Every row comes from one small tree of marks. The marks that hang from a mark follow it in brackets, in the order of their numbers. Every link used is in the known rows. Which tree was each row made from?
Known rows:
q70{q79 q137{q884 q976}}: [-1.236 -0.744 -0.138 -2.279  1.573  2.436  0.916  1.455  0.980  3.553
  1.684 -0.596 -0.347 -1.341 -1.635  1.758  2.446  1.093]
q79{q70{q137{q976}}}: [-0.504 -1.094  0.459 -1.240  0.769  2.255  1.481  0.981  0.297  2.410
  1.405 -0.888  0.258 -1.078 -1.669  1.536  0.037 -1.301]
q70{q79 q137{q884 q976{q225}}}: [-1.725 -0.803  0.071 -2.612  1.623 -0.590  1.230  2.383  1.129  6.068
  1.266  0.253  0.350 -0.788 -1.607  1.602  3.141  1.124]
q137{q70 q884 q976{q225{q288{q661}}}}: [-1.645  0.895  0.658 -0.608  3.422  1.745  1.051  4.071  1.567  5.346
 -1.337 -0.254 -0.274  0.232  2.639 -0.717  2.237 -1.819]
q225{q288 q976{q137}}: [ 0.057 -0.096  1.891  1.496 -1.413  4.243  2.305  2.084  1.002 -0.322
 -3.116 -1.840 -0.068 -0.311  1.807 -0.430  0.807  0.161]
q137{q70{q79} q884 q976}: [-1.745 -1.214  0.053 -2.555  2.723  3.754  0.928  1.500  1.101  1.870
  1.862 -0.088 -0.463 -1.107 -0.880  1.787  3.102  1.396]
q225{q288 q976}: [ 0.238 -0.001  1.727  0.079 -0.726  2.829  2.212  2.327  1.167 -1.243
 -3.230 -1.779 -0.942 -0.680  1.490 -0.554 -0.970 -0.891]
q70{q79 q137}: [ 0.942 -0.395  0.513 -3.022  0.294  1.215  1.679  0.134  0.700  0.670
 -0.089 -1.532 -0.363 -1.819 -1.829  1.458  0.055  0.962]
q70{q79{q922} q137{q884 q976{q225}}}: [-1.481 -2.181  0.965 -2.205  2.468  0.139  1.406  2.201  0.533  5.707
  0.594  0.660  0.112 -1.740 -2.024  1.852  1.957  1.315]
q225{q976{q137{q70 q884}}}: [-1.782 -1.183  1.090  0.888  0.203  6.460  1.255  1.744  1.219  0.202
  0.862 -0.898  0.607  0.325  0.345  0.709  3.333  1.353]
q225{q288{q661} q976{q137{q70}}}: [ 0.270  0.654  2.053  0.847  0.941  5.713  1.716  1.927  1.039 -0.159
 -2.925 -2.370 -0.311 -0.743  2.865 -0.720  1.263 -0.817]
q661{q288}: [-0.076  0.664  1.052 -0.851 -0.857  2.666  1.358  0.630  0.307 -0.288
 -2.162 -1.086  0.790 -0.402  0.488 -0.713 -1.279 -1.768]
q976{q137{q70{q79} q884} q225{q288{q661}}}: [-0.571  0.543  0.803 -1.502  2.738  3.357  1.489  2.922  1.370  5.180
 -1.468 -0.743 -0.096 -1.200  1.080 -0.248  3.196  1.187]
q225{q288{q661} q976}: [ 0.577  0.928  2.041  0.137  0.725  2.450  1.792  2.045  1.020 -0.059
 -4.471 -1.968 -1.530 -0.706  2.572 -1.438 -1.603 -2.245]
q976{q137{q70{q79}} q225}: [-0.245 -0.974  1.076 -2.085  0.696  0.927  2.108  0.933  0.819  2.318
 -0.136 -0.269  1.085 -0.695 -0.732  1.539  3.104  2.472]
q137{q70 q884 q976}: [-1.988 -0.719  0.094 -0.546  2.009  3.735  0.814  1.988  1.255  1.612
  1.579 -0.144 -0.007  0.597  0.439  1.108  2.509 -0.187]
q70{q79{q922} q137}: [ 1.175 -1.803  1.414 -2.670  1.314  1.922  1.902 -0.025  0.105  0.406
 -0.774 -1.166 -0.710 -2.768 -2.293  1.676 -1.194  1.119]

Write each row's tree:
[-1.327  0.361  0.387 -0.997  2.836  1.616  1.196  3.959  1.001  7.782
 -0.330 -0.452 -0.127 -1.052  0.236 -0.482  0.856 -2.431]	q79{q70{q137{q884 q976{q225{q288{q661}}}}}}
[-1.158 -2.539  1.333 -1.412  2.273  3.099  1.767  1.641  0.577  3.588
  0.402  0.554  0.635 -1.329 -1.580  1.549  2.895  3.036]	q976{q137{q70{q79{q922}} q884} q225}
[-1.525 -0.480  0.792  0.967 -0.345  0.647  1.631  2.141  1.094  4.836
 -0.467  0.483  1.178  1.607  0.275  0.106  2.487  0.915]	q976{q137{q884} q225}
[-1.390 -1.988  0.868 -0.823  2.364  2.788  1.824  4.177  0.543  6.251
  0.328  0.143  0.177 -2.020 -1.419  0.595  0.228 -0.920]	q79{q70{q137{q884 q976{q225{q288}}}} q922}
[-0.328  1.271  1.453 -0.229  1.809 -1.726  1.760  2.937  0.994  4.736
 -3.906 -0.461 -0.478  0.458  3.041 -1.033  0.089 -2.543]	q137{q976{q225{q288{q661}}}}
[-1.645 -1.253 -0.222 -0.989  1.389  3.743  0.971  1.848  0.653  4.018
  2.757 -0.376  0.200 -0.788 -2.030  1.302  1.147 -0.839]	q79{q70{q137{q884 q976}}}
[ 0.512 -1.634  1.938 -1.633  1.711  2.923  2.624  2.176  0.523  2.002
 -2.167 -0.635  0.285 -2.410 -0.169  0.957  1.527  2.262]	q976{q137{q70{q79{q922}}} q225{q288}}
[ 0.420 -2.172  2.488 -0.905  1.120  6.714  2.458  1.632  0.457 -1.426
 -2.215 -1.711 -0.566 -3.305 -0.024  1.033  1.260  2.276]	q225{q288 q976{q137{q70{q79{q922}}}}}
[-0.189 -1.836  1.508 -1.082  1.713  1.245  2.332  3.286  0.174  4.629
 -0.999 -0.365  0.238 -2.286 -1.081  0.757 -0.817 -1.371]	q79{q70{q137{q976{q225{q288}}}} q922}
[-1.150 -0.610  0.294  0.370  0.631  5.349  1.094  1.357  1.154  1.292
  1.205 -0.663  0.785  0.748  0.213  0.773  2.850  1.144]	q976{q137{q70 q884}}
[-1.956 -0.351  0.140 -0.592  0.930 -0.526  1.117  2.922  1.244  5.905
  1.011  0.243  0.918  0.821 -0.250  0.878  2.610 -0.494]	q70{q137{q884 q976{q225}}}
[-1.688 -0.698  0.530  0.205  0.619  2.344  1.464  2.336  1.325  3.812
  0.864  0.169  1.465  1.242  0.254  0.647  3.631  1.276]	q976{q137{q70 q884} q225}
[ 0.361  1.157  1.446  0.085  1.420  1.800  1.903  2.573  1.118  3.390
 -2.959 -1.286  0.628  0.152  2.775 -0.816  1.555 -0.901]	q976{q137{q70} q225{q288{q661}}}
[-0.553 -0.648  0.668 -2.952  0.987 -2.092  1.770  1.531  0.757  4.405
  0.031 -0.248  0.609 -1.095 -1.267  1.790  2.104  0.708]	q70{q79 q137{q976{q225}}}
[-1.170  0.048  0.519  0.322  0.606  3.666  1.768  3.782  1.637  3.875
 -0.403 -0.527  1.129  0.463  1.235 -0.191  3.252  0.870]	q976{q137{q70 q884} q225{q288}}
[-0.621  0.322  1.117 -0.376  0.440 -1.396  2.178  3.295  1.100  3.551
 -2.680 -0.201  0.130  0.380  1.934 -0.202  0.748 -1.227]	q137{q976{q225{q288}}}
[-1.940 -0.051  0.304 -0.677  1.901  1.965  1.444  4.418  1.688  4.229
 -0.069  0.030  0.369  0.263  1.475  0.140  2.902 -0.483]	q137{q70 q884 q976{q225{q288}}}
